Each row comes from the steps of one walk. Every step used is in the known rows, and no mark comes twice. Write the walk behind each row, first mark first.
Known rows
sozo > kofel > mupot: [ 0.076 -0.534  1.027 -0.837  0.059  1.435 -0.798  2.109 -2.021  0.248
 -0.973  1.165  1.633 -1.627  0.478  2.994  1.738]
sagu > kofel > mupot > rileg > neni: [-0.042 -0.782  1.210  1.564  0.425  3.566  1.322  1.788 -1.323  0.141
 -0.540  1.852  2.879 -2.465  3.188  5.062  1.542]
kife > gozuse > mupot > rileg > sagu > kofel: [-1.054 -0.688  1.485  2.346  1.521  4.092  1.648  1.024 -1.935  0.266
 -1.023  1.204 -0.555 -3.942  3.627  1.964  1.700]
neni > kofel > mupot > rileg > sagu: [-0.426 -1.701 -1.437  0.300  0.324  4.134  1.863  1.839 -0.902  2.338
 -0.510  0.293  1.232 -4.914  0.994  1.243  2.116]
sozo > kofel > mupot > rileg: [-0.362 -2.494  0.492  0.046  0.595  0.955 -0.531  2.640 -2.406  0.866
 -1.682  1.750  1.294 -2.290  0.556  2.808  2.237]
mupot > rileg > neni: [-0.269 -1.444  0.189  1.505  1.914  1.564  2.575  1.559 -1.105 -0.311
 -0.621  1.026  0.531 -1.885 -0.652  4.581  1.057]
mupot > rileg > sagu > kofel > neni: [-1.111 -0.901 -0.505  1.319  0.463  4.288  1.799  0.497 -0.467  1.590
  0.594  1.918  1.657 -3.358  0.522  2.679  2.552]
sozo > kofel > neni > gozuse > mupot > rileg: [-0.644 -3.024  0.383  0.125  2.662  2.335 -1.150  1.248 -2.117  1.238
 -1.315  0.411  1.688 -4.182  1.686 -0.572  1.612]
neni > gozuse > mupot > rileg > sagu > kofel: [-0.612 -0.698  0.148  1.463  2.313  5.938 -0.747  0.645 -1.858  0.998
 -0.642  0.517  0.413 -4.230  2.494  0.602  1.298]
kife > gozuse > mupot: [-0.571 -0.247  2.869  1.027  1.827  1.457  1.210  1.235 -1.427 -1.095
 -1.517 -0.429 -0.238 -2.843  3.242  2.694  0.506]
sagu > kofel: [ 0.070  1.205  1.821  0.868  0.520  3.252 -0.432  0.868 -1.593 -0.871
 -0.045  0.981  1.062 -0.552  0.955  4.460  1.037]
neni > gozuse: [-0.068  0.136  0.675 -0.332  1.158  2.817 -0.286  1.146 -1.557  0.056
 -0.682 -0.630  0.285 -1.966  0.744  1.732  0.373]
rileg > sagu: [-0.500  0.591 -0.468  0.265  0.592  3.030  1.634  0.743 -0.520  0.330
  0.321  0.465 -0.351 -2.200 -1.850  3.079  1.431]
mupot > rileg > neni > kofel > sagu: [-0.311 -0.640 -1.194  1.079  2.693  4.551  3.182  1.641 -1.008  2.090
  0.223  0.237  2.249 -3.465 -0.781  3.540  1.736]
gozuse > mupot > rileg > sagu > kofel > neni: [-1.089 -1.203  0.325  1.797  1.711  4.781  0.861  0.087 -0.312  1.190
  0.132  1.406  2.112 -4.685  1.878  2.420  2.273]
rileg > sagu > kofel > neni: [-0.670  1.072 -0.042  0.425 -0.057  4.762  1.576 -0.033 -0.148  0.870
  1.375  1.343  2.110 -2.740  0.541  2.873  2.087]
kife > gozuse > mupot > rileg: [-0.950 -2.158  2.379  2.011  2.325  0.920  1.468  1.752 -1.869 -0.225
 -2.249  0.140 -0.632 -3.466  3.304  2.580  0.943]
kife > gozuse > mupot > rileg > neni > kofel > sagu: [-0.720 -0.915  0.465  1.954  3.617  4.421  3.784  1.728 -1.485  1.574
 -0.795 -0.355  1.754 -5.211  3.057  2.262  1.376]

Write each row's walk
[-1.246 -2.279 -0.922  0.714  2.335  4.065  1.116  0.350 -0.243  2.107
 -0.453 -0.109  1.308 -6.015  1.700 -0.452  1.598] | kofel > neni > gozuse > mupot > rileg > sagu
[-0.715 -0.302 -0.202  1.557  0.694  4.316  1.017  1.013 -1.464  0.690
  0.027  1.805  0.059 -2.153 -0.244  3.349  2.075] | mupot > rileg > sagu > kofel
[-0.271 -1.718  0.448  1.086  0.815  1.949  2.326  2.033 -0.763  0.474
 -0.958  1.133  2.088 -3.154  1.758  4.628  1.383] | kofel > mupot > rileg > neni
[-0.153  0.972 -0.207 -0.102  1.930  4.696  1.241  1.299 -0.934  1.757
  0.300 -0.673  2.024 -2.756 -0.698  3.047  1.539] | neni > kofel > sagu
[ 0.000 -0.869  0.664  1.005  0.658  4.806  0.545  1.793 -1.868  0.652
 -0.648  1.093  2.896 -3.248  4.471  2.619  1.105] | sagu > kofel > mupot > rileg > neni > gozuse
[-0.322 -1.707  1.069  2.035  3.043  2.017  1.542  1.222 -0.949 -0.780
 -1.022  0.485  0.973 -3.130  0.770  4.308  0.756] | gozuse > mupot > rileg > neni
[-0.492 -2.148  0.987  1.076  2.934  2.658 -0.938  1.347 -1.809  0.355
 -1.814 -0.562  0.307 -3.788  2.114  1.271  0.559] | neni > gozuse > mupot > rileg
[-0.384 -0.889 -0.380  1.651  4.112  4.961  2.323  1.287 -0.892  1.601
 -0.216 -0.253  2.638 -4.704  0.721  3.231  1.432] | gozuse > mupot > rileg > neni > kofel > sagu
[-0.606  0.998 -0.467 -0.192  0.171  5.944  0.805 -0.034 -0.668  1.542
  1.270  0.509  2.015 -3.513  1.789  0.514  1.654] | rileg > sagu > kofel > neni > gozuse
[-0.184 -1.570 -0.245  0.873  2.023  2.738  1.772  1.548 -1.610  0.337
 -0.739  0.164  0.600 -2.615  0.668  2.280  0.604] | mupot > rileg > neni > gozuse
[ 0.063 -1.755  0.353  1.742  3.294  3.179  1.948  1.294 -1.421 -0.270
 -0.766 -0.282  1.428 -4.038  1.397  2.566  0.652] | gozuse > mupot > rileg > neni > kofel
[ 0.115 -1.464 -0.484  1.160  2.017  2.794  2.718  1.637 -1.498  0.212
 -0.346  0.226  0.935 -2.773 -0.230  2.902  0.978] | mupot > rileg > neni > kofel
[-0.232  0.504  1.128 -0.045  0.620  4.528 -0.429  0.406 -1.146  0.635
  0.391  0.261  2.656 -2.555  2.994  1.474  1.089] | sagu > kofel > neni > gozuse
[-0.142 -1.879 -0.078  0.476  1.123  3.125  1.444  2.105 -1.264  1.008
 -1.158  0.336  2.036 -3.904  2.981  2.316  0.913] | kofel > mupot > rileg > neni > gozuse
[-0.718 -1.764  1.473  1.312  2.306  4.447 -1.032  0.443 -1.365  0.951
 -0.814  0.350  2.633 -4.280  4.509  1.094  1.212] | sagu > kofel > neni > gozuse > mupot > rileg
[-0.309 -1.175  1.618  1.241  0.110  3.297 -0.401  1.815 -1.567  0.526
 -1.191  1.629  2.152 -2.407  3.299  4.295  1.830] | sagu > kofel > mupot > rileg
[-0.325 -1.070  0.851 -0.806  2.104  2.625 -1.356  0.789 -1.783  0.541
 -0.565 -0.160  2.154 -3.581  1.812 -0.353  1.156] | sozo > kofel > neni > gozuse > mupot
[-1.046 -0.979 -0.969  0.655  0.587  5.501  1.034  0.510 -0.982  2.244
  0.447  1.182  1.580 -4.179  1.810  0.264  2.107] | mupot > rileg > sagu > kofel > neni > gozuse
[-0.890 -1.730 -0.724  0.680  0.284  2.877  1.663  1.753 -0.409  1.767
 -0.739  1.158  0.930 -4.052  0.567  2.946  2.216] | kofel > mupot > rileg > sagu
[ 0.533  0.173  0.230 -0.142  0.575  3.526  2.184  1.692 -0.796  0.298
  0.072 -0.188  2.961 -3.450  2.245  3.056  0.845] | rileg > neni > kofel > mupot
